Each row was made from one walk, in order. Every step used is in the known rows, and no mark comes twice. Write each row's walk.
Known rows
m -> r: [-10  -1  -1   1  -1  -4  -3   7   2  -6   4   6 -46  27  -8 -12   7   3
   0  -9  -2  -4  12 -18  -5]
q -> h -> m: [ -4   1  -6   3 -14  -1  -4  22   2   6 -52   3 -25 -38 -45   5   3   1
   5   1   7   5 -26 -16   2]
h -> j -> r: [ -3  -8   0 -12  20 -12 -17  -9  -1  -7 -47   0   2 -16  -4 -41   4   5
  -2  -8 -11   9   0  -1 -10]
w -> x -> h -> v: [ -6   5   1  -8   2  -5  -2  58  22 -10 -29  -3  -1 -69   7   5   3  -2
   6  -1   9   7  13 -48   4]
r -> x -> h -> m: [ -3  -5 -12   3 -10  -3   5  15 -16 -13 -58   2  -8 -62   6   7  -6   4
  35  -7  14  12 -72  -8   0]
r -> q -> h -> v -> d -> c: [-36  13  -3   0  -2 -64 -14  47  -7 -15   4  -1 -40 -39 -38 -33 -16  10
  70  12   7  -6 -14   2 -22]
m -> r -> x -> d: [ -5   6  -7  10  -1  15   2  -4 -40 -17  -6  -2 -52  43  -7  -4  -6  31
  13  -7   7   6 -30 -20  -8]
w -> x: [ -3   1   3  -5   2  -2   2  -5  13  -7 -27   3   0   5   2  -2   5   0
  -2   1   6   6   8 -40   0]
h -> v -> d: [-30  12  -1  -4   3 -45   4  44  25  -3   2   4  -8  -7   5   0  -8 -10
  37   5  -1   0   2   4   4]
m -> r -> q -> h -> v -> d: [-48  10  -5  -5  -8 -56 -19  57   5   5   6   8 -87 -16 -46 -39  -4  -7
  39   1   4  -2 -12 -20  -6]
w -> x -> d: [  2  14   4   5   2  17   4  -9 -13 -10 -36  -4  -2  16  -2  -3  -2  25
  -9   5   7   7  19 -49   0]
r -> q: [ -3   0  -3  -4  -2  -4 -10  -5 -22   6   5  -1 -18   0   1 -38  -8   0
   0   6   3   3 -31   2  -4]
j -> r -> q -> h -> v -> d: [-40   6  -7  -3 -10 -55 -20  57  13   5   6  -4 -33 -47 -46 -91 -11  -6
  38   5  -4  15 -28  -7  -6]
j -> r -> x -> h -> q: [  -6  -11    7    6   -8  -27  -17   -5  -11  -19    4  -11   -2  -62
   -1 -106   -8    4   24  -13    3   23  -50   -8  -10]
q -> h -> j -> r -> x -> d: [ -2  -2  -5   0  15   8 -21 -13 -44  -6 -63  -9 -18 -33 -46 -25  -4  33
  13  -9   0  23 -40 -11 -13]
m -> r -> x: [-10  -5  -9   1   0  -5   1   0 -14 -15   4   4 -50  30  -4  -3  -1   4
  21 -12   4   5 -41 -12  -8]
h -> v: [  0   6  -3  -7   2   1   0  52  11  -3   8  -1  -7 -14   3   4  -4  -1
  -1   3   1  -2  -6   0   3]
q -> h -> m -> r -> x -> d: [ -9   5 -12  12 -14  14  -2  18 -38 -11 -58   0 -78   1 -52   1  -3  31
  19  -7  12  11 -56 -36  -3]
r -> x -> d -> c: [  5   9  -5  13   4   6   7 -14 -52 -38  -8  -9  -4  16   2   4 -18  47
  44   5   8   0 -31   2 -23]
m -> r -> q -> h -> j: [-19  -5  -4 -15  12 -15 -33  -7 -34   9 -46  10 -84 -15 -48 -19   7   7
   3  -6   0  -3 -13 -22 -11]
d -> c: [  2   0   2   5   3 -14   1  -2  -9 -27   0  -3   1   1   1  -4  -6  20
  31   3   1 -10  11   6 -22]
r -> x: [  0  -3  -7   1   0   0   5  -8 -16  -9  -1   0  -4   3   6   6  -7   3
  20  -3   6   7 -53   8  -1]
r -> x -> h -> c: [ -2  -6  -6  -4  17 -10   9 -30 -20 -15 -19  -5  -8 -49  11  23  -8   2
  21  -3  10  42 -26   4   1]
r -> q -> h: [ -9   0  -3  -2  -8  -5 -17   3 -25  15   1  -4 -32 -34 -43 -28  -2   0
   4   5   5   5 -26  -5  -4]
q -> h -> m -> r: [-13  -2  -9   2 -15  -6  -9  29   4  -2 -48  10 -73 -14 -54  -6  10   2
   5  -9   6  -1 -13 -37  -1]
j -> r -> x -> d: [  2   4  -5  11  -2  15   0  -3 -31 -17  -8 -17   3   9  -5 -55 -12  30
  13  -3   1  22 -46  -7 -10]
j -> r: [ -3  -6  -1   3  -3  -5  -6   7  10  -5   3  -8   6  -7  -8 -63   0   2
  -2  -4  -8  11  -2  -5  -6]

Which walk is each row?
[ -8   1  -8  -3 -16  -6 -12  17 -21  11 -46   2 -45 -41 -45 -32  -5   3
   7   8   9   6 -56 -14  -1]  r -> q -> h -> m
[ -7  -6 -12  -2  -4  -7  -6  62   3 -18   0 -14   3 -77   3 -49  -9   2
  29 -11   2  20 -53  -5  -5]  j -> r -> x -> h -> v
[-13  -1 -12  -5 -11  -8  -6  14 -19  -5 -40  10 -75  19  -9 -54  -5   3
   6   2   7  -3 -46 -24  -5]  h -> m -> r -> q
[-12  -5  -5   1 -13  -7  -2  29   2 -10 -54   7 -50 -41  -6 -12   8   2
  12 -10   4  -2  -5 -32  -2]  x -> h -> m -> r
[-11  -2  -4 -15  15 -11 -29 -14 -36  15 -49   6 -38 -42 -39  -9   1   5
   2   3   2   1 -25  -3  -9]  r -> q -> h -> j
[-18  -2  -4  -2 -10  -9 -21  12 -23  10   5   2 -80  -8 -53 -41   4   3
   3  -5   2   0 -15 -24  -8]  m -> r -> q -> h
[-11  -5  -5  -1 -11 -10 -23  12 -14  11   4 -10 -26 -41 -51 -90  -4   1
   3   0  -1  17 -30 -12 -12]  j -> r -> q -> h
[ -4 -10  -5 -13  20 -11 -11 -17 -30  -8 -62   5  -1 -63  11  30   0   6
  30 -11   6   7 -40   5  -6]  r -> x -> h -> j
[ -4  -1 -11  -4  -1  -4   1  54  -6 -12  -3  -7  -4 -69   8  15  -7   0
  31  -6  10   9 -50   0   2]  r -> x -> h -> v
[-13  -7   5   5  -5 -26 -15  -4 -22 -19   5   1 -56 -29  -2 -56  -2   5
  26 -19  10   7 -36 -22  -6]  m -> r -> x -> h -> q
[ -6  -3   1 -12  18  -7 -21  -9 -13  10 -56   6 -20 -40 -43  28   8   4
   1  -5  -1  -1   5  -5  -3]  q -> h -> j
[ -5 -10 -13   4 -15  -9   0  22  -7 -21 -55  -5  -1 -69  -1 -55  -7   5
  34 -11   5  22 -74 -14  -5]  j -> r -> x -> h -> m
[ -3 -12  -9 -14  21 -10 -13 -16 -19 -14 -48   1  -2  -9   1 -33  -4   8
  20  -9  -5  16 -55   4 -11]  h -> j -> r -> x
[-14  -1  -6  -4  -3  -9 -11   2 -22   0   8   3 -64  26  -6 -49  -1   3
   1  -1   1  -4 -17 -16  -8]  m -> r -> q
[-13  -6 -16   2 -12  -5  -2  20 -12  -8 -47  11 -77 -12 -51   1   3   6
  27  -9  10   9 -66 -30  -3]  q -> h -> m -> r -> x
[ -6 -10   0 -10  13 -12 -27  -1  -3   5 -52  -1 -14 -49 -48 -32   9   4
   0  -9  -9  13   2 -11  -9]  q -> h -> j -> r
[ -4   3  -3  -4  -2  -4  -3  61  10  -4  -3  -6   0 -75   3   7  -1  -2
   9  -2   5   0   4  -5   4]  x -> h -> v
[-12  -9  -9   3  -3  -8  -2   8 -15 -16  -8   2 -42 -30  -1  -1   3   6
  31 -18   7   7 -31 -19  -8]  m -> r -> x -> h
[-10 -12  -2 -16  15 -20 -29  -5 -28  -1 -54  -4  -9 -76   0 -78  -2   5
  11  -6  -4  11 -20  -4 -14]  x -> h -> j -> r -> q
[ -5  -1   5  -2  -1  -6  -3   6  12  -9 -37   0   8 -53   5  -1   7   1
   5  -4  10   7  19 -47  -1]  w -> x -> h
